Known rows, with every way that one mark hangs from another:
Z_266(Z_336(Z_790(Z_840(Z_3 Z_115 Z_492(Z_342))))): [-13.5  24.7  -8.3  38.1 -40.2  59.8   7.0  24.9  38.1 -45.1  24.6 -21.5
  -2.5 -15.6 -34.9  38.2  15.8  14.1 -31.8  45.9   7.7 -24.1  -9.2  69.2
   3.7 -51.5  26.6]
Z_386(Z_492): [ -3.6   7.2   4.1   8.3  -3.5   0.5  16.2  47.8  12.6  36.6 -14.6   0.2
   3.7   5.4  15.0   2.6  17.4  15.2  -3.8  -9.4 -11.1  -1.5  -7.2 -14.0
 -19.2   3.6  -1.2]
Z_115(Z_3(Z_840(Z_492(Z_342(Z_71))))): [ -3.9   3.5   4.0 -35.0 -45.9  -3.4 -21.4  -7.7   9.9   7.6  -5.6  46.8
  21.2  29.2  30.5  10.9  42.7  42.1 -23.1  44.5  27.8   2.3 -10.0  26.0
   8.4  -7.8 -28.6]
Z_492(Z_342 Z_840(Z_3(Z_115))): [  4.8  -1.1  15.5 -22.1  13.1  13.5  27.5 -18.2  29.8 -12.6   8.6 -37.7
  37.2 -31.7 -10.0  -8.2  21.8  23.0  15.8  -3.4  23.5  -3.4 -31.4 -21.1
  28.6  17.3 -11.9]
Z_115(Z_840): [ 11.3  28.9 -17.2 -36.2 -14.9   2.7 -21.2  -3.2   5.8  10.6   1.6   9.5
  12.9  29.4   7.1  -3.5  46.6   3.3  -8.2 -19.0   8.1 -11.3   4.8 -17.4
   5.9  -0.6 -16.6]
Z_3(Z_115 Z_840): [ -0.5   5.1   3.8  -8.3 -21.3  13.9 -25.4  38.3  37.2  29.0 -36.8   5.9
  16.4  13.8 -29.1  21.9  -2.1  29.9  -1.9  25.4   2.2  -9.7 -22.0  22.5
  59.8  40.0   9.6]
Z_342(Z_71 Z_492(Z_840(Z_3(Z_115)))): [-42.4 -11.6  -2.6 -52.9   0.8  38.7  26.3  34.6  25.6 -28.7 -32.2  63.1
   5.3 -34.8  43.8 -39.7 -10.9   6.0  -9.6  27.7  41.1  20.2 -56.9 -23.6
  11.2   8.5 -38.3]
Z_336(Z_266 Z_790(Z_840(Z_3 Z_115 Z_492(Z_342)))): [-10.1  20.4  10.7  30.1  -7.4  45.0  -6.9  11.9  38.1 -60.2  50.4 -15.3
  14.9 -21.8 -11.7  50.6  37.7  73.5  -9.5  60.0   8.4 -57.4  15.4  43.7
 -15.7 -69.1  52.1]
Z_71(Z_342(Z_492(Z_840(Z_115(Z_3))))): [-33.3 -11.9  34.9 -34.0 -17.2   7.8  -3.5  17.5   8.8 -17.5   5.9  19.7
 -13.9  20.6  28.5 -11.3  30.5  30.4 -20.7  21.1   5.7  18.1 -33.7  -0.5
   2.6  30.6 -15.9]
Z_342(Z_71): [-30.1  -1.3 -26.1 -14.0 -10.5   6.4   3.3   2.3 -10.1  -9.6 -12.4  43.3
  12.3 -16.2  16.3 -21.9 -15.4   6.2  -3.1  25.9  10.4  23.4 -20.0  -8.9
 -13.7   0.0 -25.3]
Z_71(Z_342(Z_492(Z_840(Z_3)))): [-29.6 -24.7  37.9 -28.1   9.5  11.2   8.6  35.3  15.7 -24.6 -15.9  11.9
 -20.1  10.1  24.0 -14.2  16.2  15.0 -11.2  10.7   6.4  24.1 -35.8  -0.9
  -2.7  33.7 -13.3]
Z_492(Z_342 Z_840): [ -0.2 -15.3  -5.2 -11.5  10.0 -12.5  18.8 -33.1  13.8  -7.7  26.3 -31.7
  32.1 -38.6  -2.9  -7.9  40.3  26.6  28.2 -12.9   9.9  26.8 -28.7 -28.7
  13.0  16.6 -22.9]
Z_3(Z_840): [  1.9  -8.1  -1.1  -4.0 -21.9  -6.5 -23.6  27.6  24.6  14.5 -23.4  12.4
   9.2  19.4  -9.6  21.2  21.1  13.8  -7.9  20.5   6.9   2.2 -11.0  19.4
  21.1  15.8   0.0]
Z_790(Z_336(Z_266) Z_840(Z_115(Z_3) Z_492(Z_342(Z_71)))): [-33.4  44.5 -41.0  21.7 -37.4  22.2  40.1  -4.0   3.7 -33.4  71.7 -10.1
  -6.7   3.7 -22.3  32.4  31.4  59.8 -44.2  82.6 -21.1   7.1 -18.2  76.0
   9.1 -68.7  45.2]
Z_840(Z_3 Z_115 Z_492): [ 24.1  39.8  66.3  31.2 -16.7  44.5  23.0  40.8  30.7 -49.5  35.1 -10.6
   1.7  21.9  16.1  26.0  -9.6  -4.1 -66.1  33.1  31.0 -81.9   1.8  44.2
 -50.1 -59.1  50.3]
Z_790(Z_336 Z_840): [-30.1  35.4 -54.0  20.0  -9.6   2.9  40.7   4.9  -5.2   3.3  24.4 -27.0
 -35.3  15.7 -53.8  14.2   5.7   3.3 -22.6  29.1 -37.8  39.5 -19.1  56.9
  35.7 -25.6  31.2]
Z_336(Z_266 Z_790(Z_840(Z_3 Z_492))): [ -8.6  14.0  -3.2  14.6  -2.4  42.6 -12.9  22.5  35.8 -47.1  20.2   4.4
   4.7  -4.3 -11.8  45.7  26.7  61.4  -2.7  51.8  -0.5 -46.0  23.4  43.6
 -17.7 -58.6  35.8]
Z_790(Z_336 Z_840(Z_3 Z_115 Z_492(Z_342))): [-12.6  56.4   2.1  48.1 -13.6  30.7  64.7  19.7  14.6 -38.6  63.7 -50.0
 -26.0  13.1 -39.1  32.1  10.8   9.9 -64.0  53.9  -5.8 -17.2 -25.8  87.2
   5.1 -71.0  69.8]
Z_386(Z_492(Z_342(Z_71) Z_840(Z_3 Z_115))): [-20.4  12.2   6.6  -4.7  -9.4  10.4  41.4  31.6  29.0   0.4  12.3  -6.2
  42.5 -31.8  25.6 -11.6  35.8  30.8 -11.8  12.8  21.9  -0.5 -43.8 -33.9
 -33.3  -5.4 -16.2]
Z_336(Z_266 Z_790(Z_840)): [-25.2   4.0 -33.4   6.7  -4.6  22.0 -26.7   1.8  23.5 -27.9  19.2   1.6
   5.7 -18.4 -23.9  34.9  31.7  67.8  23.5  41.1 -17.1 -13.7  19.9  21.0
   8.0 -33.8  21.4]
Z_71(Z_342(Z_492(Z_840))): [-30.2 -29.8  28.2 -24.8   5.1   3.6   3.7  29.9   8.3 -16.1  -9.5  13.4
 -21.8   2.1  21.9 -10.8  19.4  20.9  -4.3   7.3  -5.0  38.6 -36.9  -5.0
   5.0  41.0 -16.4]
Z_336(Z_266 Z_790): [-16.3 -13.8  -3.0  11.1   3.8  26.0 -32.7  -0.7  17.8 -29.0   7.0  13.5
  13.0 -31.9  -1.9  25.4  24.7  62.6  28.3  30.6   2.8 -21.3  21.3 -11.5
  -7.5 -19.9  12.1]
Z_115(Z_3 Z_840(Z_492(Z_342(Z_71)))): [ 11.0  35.4  -7.3 -63.6 -42.8   3.8 -21.6 -33.2  -1.0   3.1  20.4  44.5
  26.8  41.4  46.0  -6.7  77.1  37.7 -26.2  11.3  33.5 -11.0   1.2  -4.0
  -6.8 -27.3 -39.8]

Rows:
[  5.6  15.9  41.0   3.2   4.0  41.9  28.9  19.0  20.6 -30.6   2.7   6.4
  18.1 -18.4  16.5   4.1 -18.4  22.8 -26.9  33.9  34.1 -33.8 -25.4  24.3
  -4.5 -21.8  12.5]  Z_840(Z_3(Z_115) Z_492(Z_342(Z_71)))
[ -9.0 -10.2  23.6 -37.7  11.3  34.6  22.9  34.1  35.2 -18.8 -17.6  19.0
  -6.5 -17.3  27.4 -17.6   3.6  -1.4  -7.4   3.2  33.3  -3.5 -40.6 -15.2
  24.5  11.4 -12.4]  Z_342(Z_492(Z_840(Z_3(Z_115))))
[-14.0  19.2 -14.4  24.2 -31.1  63.4   5.9  27.1  41.1 -29.6   2.3 -19.2
  -3.9 -17.9 -44.4  34.5   6.3  20.0 -15.7  39.9  -0.2 -14.7 -14.3  65.2
  29.8 -31.2  18.7]  Z_266(Z_336(Z_790(Z_840(Z_3(Z_115) Z_492(Z_342)))))
[-28.8  22.6 -22.2  29.1 -46.1  64.0   9.3  26.5  33.1 -49.3  19.6   0.6
   4.5 -24.7 -27.4  27.9   9.7  17.9 -31.3  58.2  10.7 -11.2 -17.6  63.6
  -4.8 -50.8  14.0]  Z_266(Z_336(Z_790(Z_840(Z_3 Z_115 Z_492(Z_342(Z_71))))))
[  9.8  24.6   1.1   9.2   2.0  15.8  29.8  11.1  19.2 -26.3  29.8 -29.1
  -4.4  12.1 -11.6  24.6  15.4   7.8 -28.5  24.5  -0.2 -20.6  -4.7  63.0
  -1.6 -48.9  30.5]  Z_790(Z_840(Z_3 Z_492(Z_342)))
[  0.1   7.3  25.9  25.1 -37.0  12.5  -6.9  33.3  30.9 -16.2  21.4  16.2
  24.8  -2.8   9.3  30.3  23.9  36.9 -36.8  47.9  27.1 -20.0 -29.9  38.6
  -5.0 -16.4  19.8]  Z_3(Z_840(Z_115 Z_492(Z_342(Z_71))))
[ 24.1  46.8   4.2 -60.2 -45.6  10.4 -27.6 -12.3   6.6   8.9  12.5  36.0
  12.7  71.1  36.6   5.0  72.9  23.5 -34.0   1.0  20.7 -34.0  18.3   5.4
 -11.2 -26.7 -25.6]  Z_115(Z_3 Z_840(Z_492))
[ 16.3  28.3  48.6  12.0 -35.4  16.3   3.6 -13.8   7.3 -23.8  61.9  -6.7
  16.2  10.0  27.5  22.0  33.9  33.3 -41.2  31.9  26.7 -47.5  -2.0  30.5
 -21.5 -47.8  20.1]  Z_840(Z_115(Z_3) Z_492(Z_342))
[-13.9  30.8  -6.0  11.5 -33.9  39.3 -26.9   6.3  29.3 -40.7  47.1  10.2
  11.5   5.5  -8.7  48.4  43.7  80.1 -13.1  62.0  -6.5 -52.3  26.1  44.4
 -12.6 -63.8  37.5]  Z_336(Z_266 Z_790(Z_840(Z_115(Z_3) Z_492)))
[-35.2  25.3 -33.2  14.3 -64.0  51.6  -4.0   5.9  24.3 -36.2  25.1  13.3
   4.5 -12.1 -21.5  24.7  25.1  30.8 -27.6  59.4   6.1  -0.3 -14.2  60.4
   6.6 -48.6  -1.4]  Z_266(Z_336(Z_790(Z_840(Z_115(Z_3) Z_492(Z_342(Z_71))))))
[-18.0  32.9 -22.8  18.3 -64.4  55.4  -9.2  20.6  33.4 -30.6  21.2   3.4
  -7.0  13.2 -31.8  37.9  22.4  20.3 -36.0  47.3  -3.7 -20.0   1.2  70.2
   6.3 -46.0  13.5]  Z_266(Z_336(Z_790(Z_840(Z_115(Z_3) Z_492))))
[-21.6  -1.8  -5.7 -36.1   7.0  15.7  29.4 -18.4  22.4 -20.0  -1.2  -4.7
  46.6 -46.7   1.3 -25.0  10.3  27.8  13.7  18.9  29.6  15.1 -48.3 -29.4
  15.7  16.9 -30.6]  Z_492(Z_342(Z_71) Z_840(Z_3(Z_115)))
[-30.7  22.4 -65.6  19.2  -3.3   7.0  32.7   6.6   2.5  -8.8  28.6 -28.4
 -27.2   2.1 -54.0  25.1  12.5  29.7  -9.6  45.5 -47.1  31.3  -7.7  56.1
  33.6 -30.6  40.8]  Z_790(Z_336(Z_266) Z_840)
[-14.7  47.7 -27.0  51.8 -24.0  31.3  41.0  34.0  17.1 -35.0  65.1 -32.3
 -24.7  10.9 -45.9  46.8  11.0  39.7 -48.9  64.8 -38.1 -13.0 -10.5  85.7
   1.6 -65.3  75.7]  Z_790(Z_336(Z_266) Z_840(Z_115 Z_492))
[ -8.4  20.4   0.4  12.3  -4.2  53.9 -13.7  28.7  40.8 -41.4  12.6   0.6
   8.3  -6.9 -23.3  47.7  16.4  71.7  -1.8  52.8  -5.0 -53.0  18.5  44.3
   3.3 -47.2  42.1]  Z_336(Z_266 Z_790(Z_840(Z_3(Z_115) Z_492)))
[-11.0  29.7   8.8  26.4 -15.0  49.7 -11.1  26.3  42.8 -58.0  40.9  -3.8
   9.5  -5.3 -14.0  51.5  26.8  64.3 -19.0  61.9   2.2 -66.8  21.3  49.2
 -25.2 -69.6  54.8]  Z_336(Z_266 Z_790(Z_840(Z_3 Z_115 Z_492)))
[ -3.8  27.7  30.5   1.0 -41.4  19.3   7.5 -14.5   3.4 -31.1  54.1  23.4
  22.4  -0.1  38.7   8.6  25.0  39.7 -44.7  47.3  32.8 -32.2 -12.9  25.8
 -30.1 -47.0   5.8]  Z_840(Z_115(Z_3) Z_492(Z_342(Z_71)))
[ -9.4   6.5  -0.5  16.6   3.3  36.5  -9.3   9.0  32.3 -49.2  30.6  -8.8
  10.3 -21.8  -9.9  44.5  37.0  71.3   4.9  50.8   2.5 -37.6  18.8  39.8
  -9.0 -59.6  35.9]  Z_336(Z_266 Z_790(Z_840(Z_3 Z_492(Z_342))))
[ 15.5  31.2  11.8 -29.9  -9.7  23.1   3.1   3.0  13.7 -23.1  12.6  15.1
  20.6  17.1  32.8  -1.5  47.6  12.7 -32.1   4.3  39.1 -28.3  -9.5  -0.9
 -22.7 -33.0 -13.2]  Z_115(Z_840(Z_3 Z_492(Z_342(Z_71))))
[ 31.7  31.9  25.1 -24.1  -3.4  19.6   1.8   4.7  19.7 -15.7  18.6  -5.0
  14.5  26.0  23.5   8.0  53.3   8.5 -30.9  -7.8  34.7 -40.6   1.1   4.3
 -15.2 -34.4   1.9]  Z_115(Z_840(Z_3 Z_492(Z_342)))
[  0.7  18.9  12.6 -15.4  -4.8  18.8  33.6  57.8  42.4  28.1 -23.6 -11.1
  22.5   4.2   4.2  -0.9  17.9  19.4  -6.3  -9.3   2.1 -16.8 -24.1 -25.3
  -9.5  18.0  -8.2]  Z_386(Z_492(Z_840(Z_3(Z_115))))
[-27.0  45.5 -22.3  21.4  -6.4  36.0  64.6  22.0  12.8 -20.3  23.2 -22.3
 -23.4   1.5 -41.2  15.9  -8.9  20.2 -42.9  56.2  -9.5  10.3 -38.5  77.2
  31.8 -43.6  41.7]  Z_790(Z_336 Z_840(Z_3(Z_115) Z_492(Z_342(Z_71))))
[ 20.8  34.2  14.0 -18.9 -10.4  28.5  -6.7   9.5  21.2  11.7   7.1  -6.9
  17.0   8.4  -5.1  12.7  26.9  32.3  -8.1  -7.2   9.3 -27.8 -14.8   0.4
  34.2   5.6   5.7]  Z_3(Z_115(Z_840(Z_492(Z_342))))
